Known rows, with every way that one mark hangs from another:
T{Q{K X{D}}}: [ 10  -5  13  -5 -12 -26  -9  15  -6  40 -17  32  -2   2  13  22  55  16
  -1 -15  25   5  -7 -22 -31 -11  18  -1 -22  12 -14  14  16   2 -13   7
   0 -25   2  -5  13   6]
X{Q{T{D} Y}}: [ 19  11  12   8  -4 -26  13  24 -23  26 -27  19  -7   1  23   6  56   6
  -3 -11  25  -6 -17  23 -16   0 -10  25  31  -3 -30   2  31  30   2  -2
 -11  -4  30   5  42  -4]
E{P{J}}: [  8  17 -19   4  -4 -19 -13   1 -23  18 -21  -1  -1 -12  37  10  15 -23
   3 -13  13  10 -12  14 -11   2  18  18 -21  -8 -21 -15  12  15 -22   5
   2  -2  -2  -8  28 -15]
Q{T{D}}: [ 25   8  -5  -9  -8 -29   1   7 -24  33 -17  13 -21 -14  29   3  39  -6
   2 -25  15   4 -14  17 -21  20   1  23  14  -3 -14   7  15  14  -8   1
  -9  -7   8  -5  18  -2]
Q{K}: [ 15   1  -9 -14 -15 -23  -3  -2 -27  36 -13  28 -12  -7  27   6  46   3
 -12  -9  18  10  -5   1 -24   1   9   9  -6  10 -17  -1   8   2 -17  10
  -2  -5  -3   2  18   3]
P{E}: [ 10   2 -10  -9  -6 -18   0   2 -28  32 -14  -1 -10 -18  29   5  32  -7
  -9 -32  10   9  -9   3 -17  11   9  19 -11   2  10  -8  -4  16 -20   9
  11  -6   1  -3  16 -18]
E{P}: [ 11  12 -15   0  -6 -19  -8   5 -27  21 -21  14  -6 -11  36  -7  18 -22
   8 -15  13   7 -14   1 -12   4  16  12   0 -19 -25 -14  18   9 -17  13
  11   1   5  -5  23  -7]
Q{X}: [  4   8  -5  -7  -7 -28  -5   2 -14  35 -14  10  -5 -10  30  10  19  14
  -4 -12  27   9 -11  -7 -25   0   9  -2  -7   6  -5   5  12  10 -16   9
  -4  -3   8  -1  26  -7]
P{E J}: [  9   7 -15  -3  -4 -18  -3  -3 -22  26 -13 -19  -2 -21  32  26  25  -9
 -15 -32   8  14  -6  20 -16   7  13  26 -37  15  12  -7 -11  25 -22   1
   0 -10  -8  -8  25 -27]
Y{Q{K T X}}: [  7  11  -9 -18 -13 -36   2   4 -22  22 -37  23  -9  -2  28  16  52  21
  -8 -22  21  -6 -10  -5 -28   3   8  -6  -6  18 -15  20  34   5  -9   8
 -23  -7  20  -1  36  10]
Y{Q}: [  2   9  -8  -4  -5 -20   4  10 -16  21 -36   2  -8  -3  33   4  41   1
  -1 -28  29 -10 -20  -2 -13  14   2   0  10  13  -4  -6  21  17  -4   8
  -8   7  19  -6  15 -14]
D{T{Q}}: [  4   7   4  16  -5 -18   1  11 -19  37 -14   5 -12 -13  25  -3  29  -5
   9 -24  28  -8 -24   0 -16  21  -1   2   6  12 -13 -13   7  15  -8   2
   4  -6  17 -10   7  -6]
P{J}: [  9  12 -11   1  -4 -18  -7  -5 -13  28 -16  -9  -2 -12  31  19  25  -4
 -10 -15  20   9 -12  20 -14   7  10  18 -20  14  -4  -8   1  21 -13  -2
  -9   0  -2  -8  24 -20]
D{E{P} T{Q{K}}}: [ 10   1  -6  13 -12 -18  -7   3 -27  19  -2  21 -10 -17  27   2  20 -18
   9 -16  17   3 -17  -6 -14  14  21  -1   1   9 -31 -11  15   4 -21  10
   7 -19  19 -16  18  -4]
T{D{E}}: [ 21  -3  -5  -5  -9 -20  -3   4 -17  32  -2   9 -20 -17  32  10  24 -11
   1 -22  23  17 -12   6 -15  18  10  15  18  10  -4  -2  -1  14 -14   6
  -3  -8   3 -14   3 -22]
Q{T X{D} Y}: [ 23   1  10  -6  -9 -37  -3  20 -11  28  -7  23  12  -8  21 -13  66  30
 -10 -20  22   2 -12  -2 -35 -12   2   8   2   0 -25  13  30  27  -8   6
  -3 -21  22   8  36   0]
Y{Q{K T X{D}}}: [ 15   1  -3 -23 -14 -35  -4  11 -18  25 -37  31  -6  -1  29  10  66  23
  -5 -26  22  -7  -7  -9 -29  -3  11  -2 -10  18 -16  19  32   6 -12   8
 -20 -18  12   3  30  13]
Y{Q{X}}: [ -3  11  -3  -7  -6 -26   1   9 -12  25 -36   4  -3  -2  34  12  32  15
  -1 -24  32  -6 -18 -11 -20   6   5  -9  -1  19  -2   6  24  15  -6   9
 -13   2  18  -4  22 -11]
K{Q{T Y}}: [  6  15  -1   4  -7 -18  15  15 -28  23 -14  13   3  -8  39  -4  43   3
 -14  -1  35   2 -13  16 -14  -2 -10  22  14  -4 -28   5  20  24  -3  10
 -11  -2  25   0  45  -2]
K{Q{X{D}}}: [  4   3  -2  -8  -9 -13  -5  14 -14  36 -19  23   0  -5  47   9  27   8
  -8  -4  40  14  -4  -3 -17 -16   5  11 -12   2  -5   6   6   8 -16  14
 -11 -17  -4   3  31   2]
Q{Y}: [  9   8   3   8  -5 -23   7  13 -17  27  -9   9   6  -9  25 -15  48   7
 -10 -12  26   2 -17   3 -23   3  -4   7  15   1 -20 -11  15  31  -3   7
   8   5  21   0  21 -22]
K{Q{T}}: [  8  14 -10  -6  -8 -17   7   5 -29  26 -22  14  -7 -11  43   4  30  -4
  -6  -6  30   4 -10  17  -9   5  -2  25   6  -5 -14   4  17  11 -10  11
 -15  -6  12  -4  42   8]
D{E T X}: [ 12  -4  -7   2  -8 -17 -12  -3 -29  22  -2   2  -2 -23  35   5  18  -4
   5 -26  29  16 -29   3 -17  28   3   2  -1  26 -22 -17  -1  26 -22   4
   1  -5  22   3  24 -24]
Q{T}: [ 20  10 -10 -10  -5 -27   1   1 -27  27 -18  11  -9 -15  26  -6  37  -1
  -3 -20  15   3 -15  16 -18  17   4  20   7  -5 -15   0  22  14  -9   6
  -2  -2  16  -3  28   4]
Y{Q{K}}: [  6   6  -8 -11 -13 -24   3   6 -23  24 -34  18  -9   0  31   9  53   4
  -6 -22  25  -7 -11  -4 -20   5   5  -1   1  20 -12   0  22   8  -9   9
 -12   3  11  -3  18  -5]

Rows:
[ 26   6  -7  -9  -8 -27 -10   6 -30  19 -15  12 -12 -17  30  13  30 -14
  11 -26  14  15 -18  12 -17  24  13  22   8  -4 -28   3  17  19 -16   3
  -6 -10  15  -4  30  -8] | Q{T{D{E{P} X}}}
[ 15  -8  14  11  -7 -17  -5  23  -9  37  -9  20  -1  -9  25 -16  60   5
   4 -29  29  -7 -21  -5 -22   5   0   7   6   8 -20 -11   6  23  -8   2
  10 -22  11   0   1  -6] | X{D{T{Q{Y}}}}
[ 10  13   2   7  -8 -19  14  19 -26  27 -14  15  -6  -7  40   2  44   0
 -11  -5  35   6 -11  18 -17   2 -12  26  19  -3 -25   8  14  23  -3   6
 -16  -6  18  -3  37  -2] | K{Q{T{D} Y}}
[ 19   9  -2 -12  -8 -37  -4   8 -18  37 -16  15 -18 -12  28  12  29  11
  -1 -22  19   8 -10   6 -29  12   6  12   3   2 -11  20  18  12 -12   2
 -16 -13   7  -4  29   4] | Q{T{D} X}
[  5  14  -7 -12  -6 -33   2   8 -16  21 -39   7  -3  -4  33   8  40  17
   1 -29  26  -9 -17  -1 -22  12   5  -3   1  13  -7  13  36  15  -4   7
 -18  -1  26  -6  33   0] | Y{Q{T X}}
[ 17  13   9   9  -2 -25  14  20 -26  22 -27  19   3  -1  23  -3  57  10
  -7  -8  25 -10 -18  22 -16  -4  -8  21  27  -5 -31  -3  37  29   1   1
  -6  -1  36   7  54  -2] | X{Q{T Y}}
[ -1   6  18  10 -10 -30   5  18  -8  35 -10  25   6   5   8  19  58  21
  -8  -6  28   1 -13 -19 -35 -10   8  -6  -8  14 -24  12  21  15  -6   7
   1  -9  19  -7  21  -6] | T{Q{K X Y}}
[  4   3  10  19  -9 -22   7  15 -21  36  -6  19  -6  -7  20  -4  49   5
  -2 -15  28  -8 -21  -2 -26  10  -3  -2   9  18 -27  -8   9  19  -8   2
   3  -9  19  -5  14  -6] | D{T{Q{K Y}}}
[ 20 -13   7   4  -9 -15 -11  14  -9  32  -1  20  -3 -17  24 -10  43  -2
   6 -30  26   3 -18  -6 -15  12  12   5   3  13  -9 -12   3  16 -15   6
  10 -27  11 -10  -1  -8] | X{D{E T{Q}}}
[ 18  -2  12   6  -7 -20  -2  16 -21  24 -16  10  -5  -5  27  27  39  -2
   3 -19  32  14 -22   9 -18  10  -1  17  17  16 -24  -4   9  34 -10  -1
  -6  -3  19   2  26 -31] | T{D{E X{Q{Y}}}}
[ 27 -14  -3  -5 -11 -16 -14   6 -15  30   2  20  -5 -22  35 -20  36   0
   1 -27  24   8 -14  -1 -15  10  11   9   7  13  -8 -16   0  15 -18   8
   7 -25   6  -1   6 -10] | X{D{E T}}
[  7   6   5  -4 -15 -34   3  10 -19  34  -4  29   6  -3  21   6  54  30
 -21  -1  26   9  -6 -12 -39 -17   3  -7  -6  14 -28  10  17  16 -14   9
  -5  -8  12   7  35  -8] | Q{K X Y}
[ 18  -3   0  -6  -9 -21 -10   6 -20  28  -9   4 -13 -15  33  23  28 -10
   5 -26  27  21 -19   3 -18  23   7  15   6  16 -12  -1  -4  23 -16   2
  -3  -4   6  -5  12 -29] | T{D{E X}}
[ 13   6   7   6  -9 -22  10  17 -26  28 -24  32   2   5  21   8  65  12
 -14   1  26  -3 -10  11 -20 -17  -5  14  16   7 -32  -4  26  19  -6   3
  -5  -3  20  10  43  -4] | X{Q{K Y}}
[  4   4  15  13 -10 -24   7  18 -15  32 -12  23   4   4   7  11  67   9
  -9  -9  25  -3 -16 -11 -28  -1   5   3  -1  10 -27   1  18  18  -4   5
   6  -5  22  -9  14  -9] | T{Q{K Y}}
[ 16  11   9   0  -8 -39   6  17 -14  33  -7  14  -3 -10  24   2  47  22
  -8 -17  24   7 -14   5 -36   4  -4   8  14   2 -23  18  23  28  -4   0
 -11 -10  24  -1  34 -10] | Q{T{D} X Y}
[  5   3  25  10 -12 -31   3  25  -6  43 -12  27  -9   5   9  30  59  15
  -3 -11  31   4 -12 -16 -38  -4   5   0   0  18 -22  21  12  14  -6  -1
  -7 -14  10 -10  10  -9] | T{D Q{K X Y}}
[  5  -3  17   1  -6 -23  -9  18   0  37 -19  18   2  -1  16  14  44  12
   5 -21  29   0 -16 -19 -24  -3  14   1 -15   5  -4   8  15  10  -8   6
   5 -16   8  -9   8  -3] | T{Q{X{D}}}
[ 14  -3   1  -8  -9 -25 -13   9 -11  41 -10  20  -4 -14  35  -7  30  17
  -1 -22  27   5 -13  -9 -26  -1   6  -2 -10  10  -8  -1   5  11 -20   6
  -1 -21   0   7  18  -1] | Q{X{D{T}}}
[ 20   7  -9 -23 -16 -39  -3  -3 -28  34 -16  34  -8  -9  23  10  44  22
 -12  -8  13   9  -2   0 -35  -5  12   5 -18   8 -22  22  24  -1 -19   8
 -15 -16   8   4  45  18] | Q{K T X}
[ 20  10   7   1 -10 -28  13  17 -31  24 -24  36  -2   3  19   4  72  15
 -13  -2  20  -7 -11  19 -21 -11  -5  19  18   2 -39   2  37  20  -4   2
 -11  -7  30   9  54   9] | X{Q{K T Y}}
[ 24  -8  15   7 -13 -19   1  26 -23  33 -17  44  -2   1  28 -11  79  16
 -10  -9  28  -8 -11   7 -24 -21  -7  12  16  14 -35 -12  17  21 -10  -1
  -5 -25  14  18  34   4] | X{D{T} Q{K Y}}
[ 13   9 -10 -17 -13 -29   6   4 -28  20 -38  22 -10  -3  28   8  61   7
  -5 -25  19 -11 -11   7 -21  11   4   4   5  16 -18   9  32   9  -7   8
 -17  -3  20  -3  28   7] | Y{Q{K T}}
[ 14   0   1  -4  -5 -15  -8   5 -26  15 -22  10   6  -7  28  27  30   0
   3 -16  31  14 -24   7 -11  10   8  14   2  14 -20  -8  18  27 -15   5
  -3   1  24   4  43 -22] | D{E X{Q}}
[  8   1  12  13  -7 -18 -12  17 -14  22 -19   7  -7  -6  19  38  27 -23
  22 -27  25  14 -25 -11 -16  20  18  12  -2   6 -23  -1  10  18 -15   4
   5  -8  13 -17   9 -24] | T{D{E{P} X} Q}
[ 10  10  -6  -8  -9 -22   4   7 -21  29 -13  16 -12 -13  44  19  14   3
  -4  -6  34  16  -6   9 -15   2   2  17   4   4  -9  21  12   8 -13  12
 -24 -16  10  -9  42   4] | K{Q{T{D{E}} X}}
[ 18 -12  13   8 -12 -20  -6  21 -14  37  -8  30  -3  -7  22 -12  68   8
   0 -24  26  -5 -15  -6 -26  -1   2   6   0  12 -24  -8   7  17 -12   3
   8 -25   9   2   4  -1] | X{D{T{Q{K Y}}}}
[ 21   6   7  -8 -17 -44   6  14 -21  36  -6  34  -8  -5  19  10  65  27
 -16  -8  19  10  -4   1 -43  -7   0   5   3  11 -34  27  22  17 -11   2
 -17 -18  14   5  37   4] | Q{K T{D} X Y}
[ 26  -9   4  -3 -13 -16  -5  17 -27  38 -25  46 -12  -1  31  -3  64   8
  -3 -13  24  -8  -9  11 -18 -12   2  15   5  12 -26 -10  13   8 -17   1
  -6 -27   1  17  28  13] | X{D{T} Q{K}}
[ 17  -8  10  -2 -10 -28  -7  18  -3  25   2  20  15 -11  26  -8  48  27
 -13 -14  31  14 -11 -15 -30 -16   9  -3  -1  11 -16   2  15  27 -13  11
   5 -19  19   1  23 -19] | Q{X{D{E}} Y}
[  8  13  -3 -11  -8 -34   3  14 -15  27 -40   7 -14  -5  34  14  38  12
   3 -31  26  -6 -17  -1 -23  16   2   0   8  15  -7  18  29  15  -4   3
 -23  -3  19  -6  22  -3] | Y{Q{T{D} X}}
[ 17   9   4 -10 -15 -42   4   9 -25  29  -6  33   5  -6  15   2  61  31
 -21  -2  19   7  -5   0 -41 -12   3   1  -3   9 -35  20  29  16 -11   6
 -12 -13  23   9  49   9] | Q{K T X Y}
[ -6  14   3   5  -7 -18   9  16 -16  31 -14  13   8  -5  43   7  27  17
 -15   6  43  10 -10  -1 -19 -15  -7   5   0   5 -15   4  12  19  -9  13
 -12  -4  17   1  41  -9] | K{Q{X Y}}
[ 32  -7  14  -3 -12 -27   2  26 -24  27 -23  49   3   5  18  -6  92  20
 -10 -10  19  -6  -6  13 -23 -23   0  24  11   0 -39   3  34  22  -7   2
  -6 -26  19  17  44  12] | X{D Q{K T Y}}
[  8  -1  25  14 -12 -26  -1  26 -15  36 -16  20  -5   5  10  35  70   3
   3 -19  31   8 -23  -9 -33   8  -1   8   0  21 -33   8   8  26  -7  -4
  -2  -7  11  -4  11 -19] | T{D{X} Q{K Y}}
[  9   5  11   3  -9 -20   0  16 -29  24 -28  23   8   5  22  25  60  11
  -6  -7  30   6 -21   7 -23  -6  -5  12   0  15 -38  -5  21  30 -10   1
  -5   4  20  18  46 -13] | D{X{Q{K Y}}}
[ 12   3 -12  -5  -7 -18 -18   1 -31   8 -12   6   7 -16  34  13  16 -17
  10 -20  20  23 -23  -2 -12  15  22   9 -11   2 -29 -13  14  20 -24  13
  10  -1  17  -2  32 -27] | D{E{P} X}
[  9  -5   6   8 -11 -19 -10   4 -27  25  -5  14   1 -13  20  21  33  -1
   7 -23  29   9 -27  -6 -22  25   9  -3 -11  32 -27  -7   3  19 -20   3
   1 -14  23  -4  22 -15] | D{E T{Q{K}} X}
[ 23   6  -1  -5 -14 -35   8   9 -31  25  -7  30   0  -8  16  -9  76  16
 -19  -7  15   2  -8   9 -33  -2  -1  12   8   5 -40   6  26  20  -7   5
  -4  -9  23   6  38   5] | Q{K T Y}
[  3   3  16  18 -10 -22  -2  15 -27  32 -12  13   5  -5  18  13  54   7
   3 -20  33  -2 -31  -6 -29  17  -6  -3  -6  27 -38  -9   7  29 -12  -2
   1  -7  24   5  22 -15] | D{T{Q{K Y}} X}
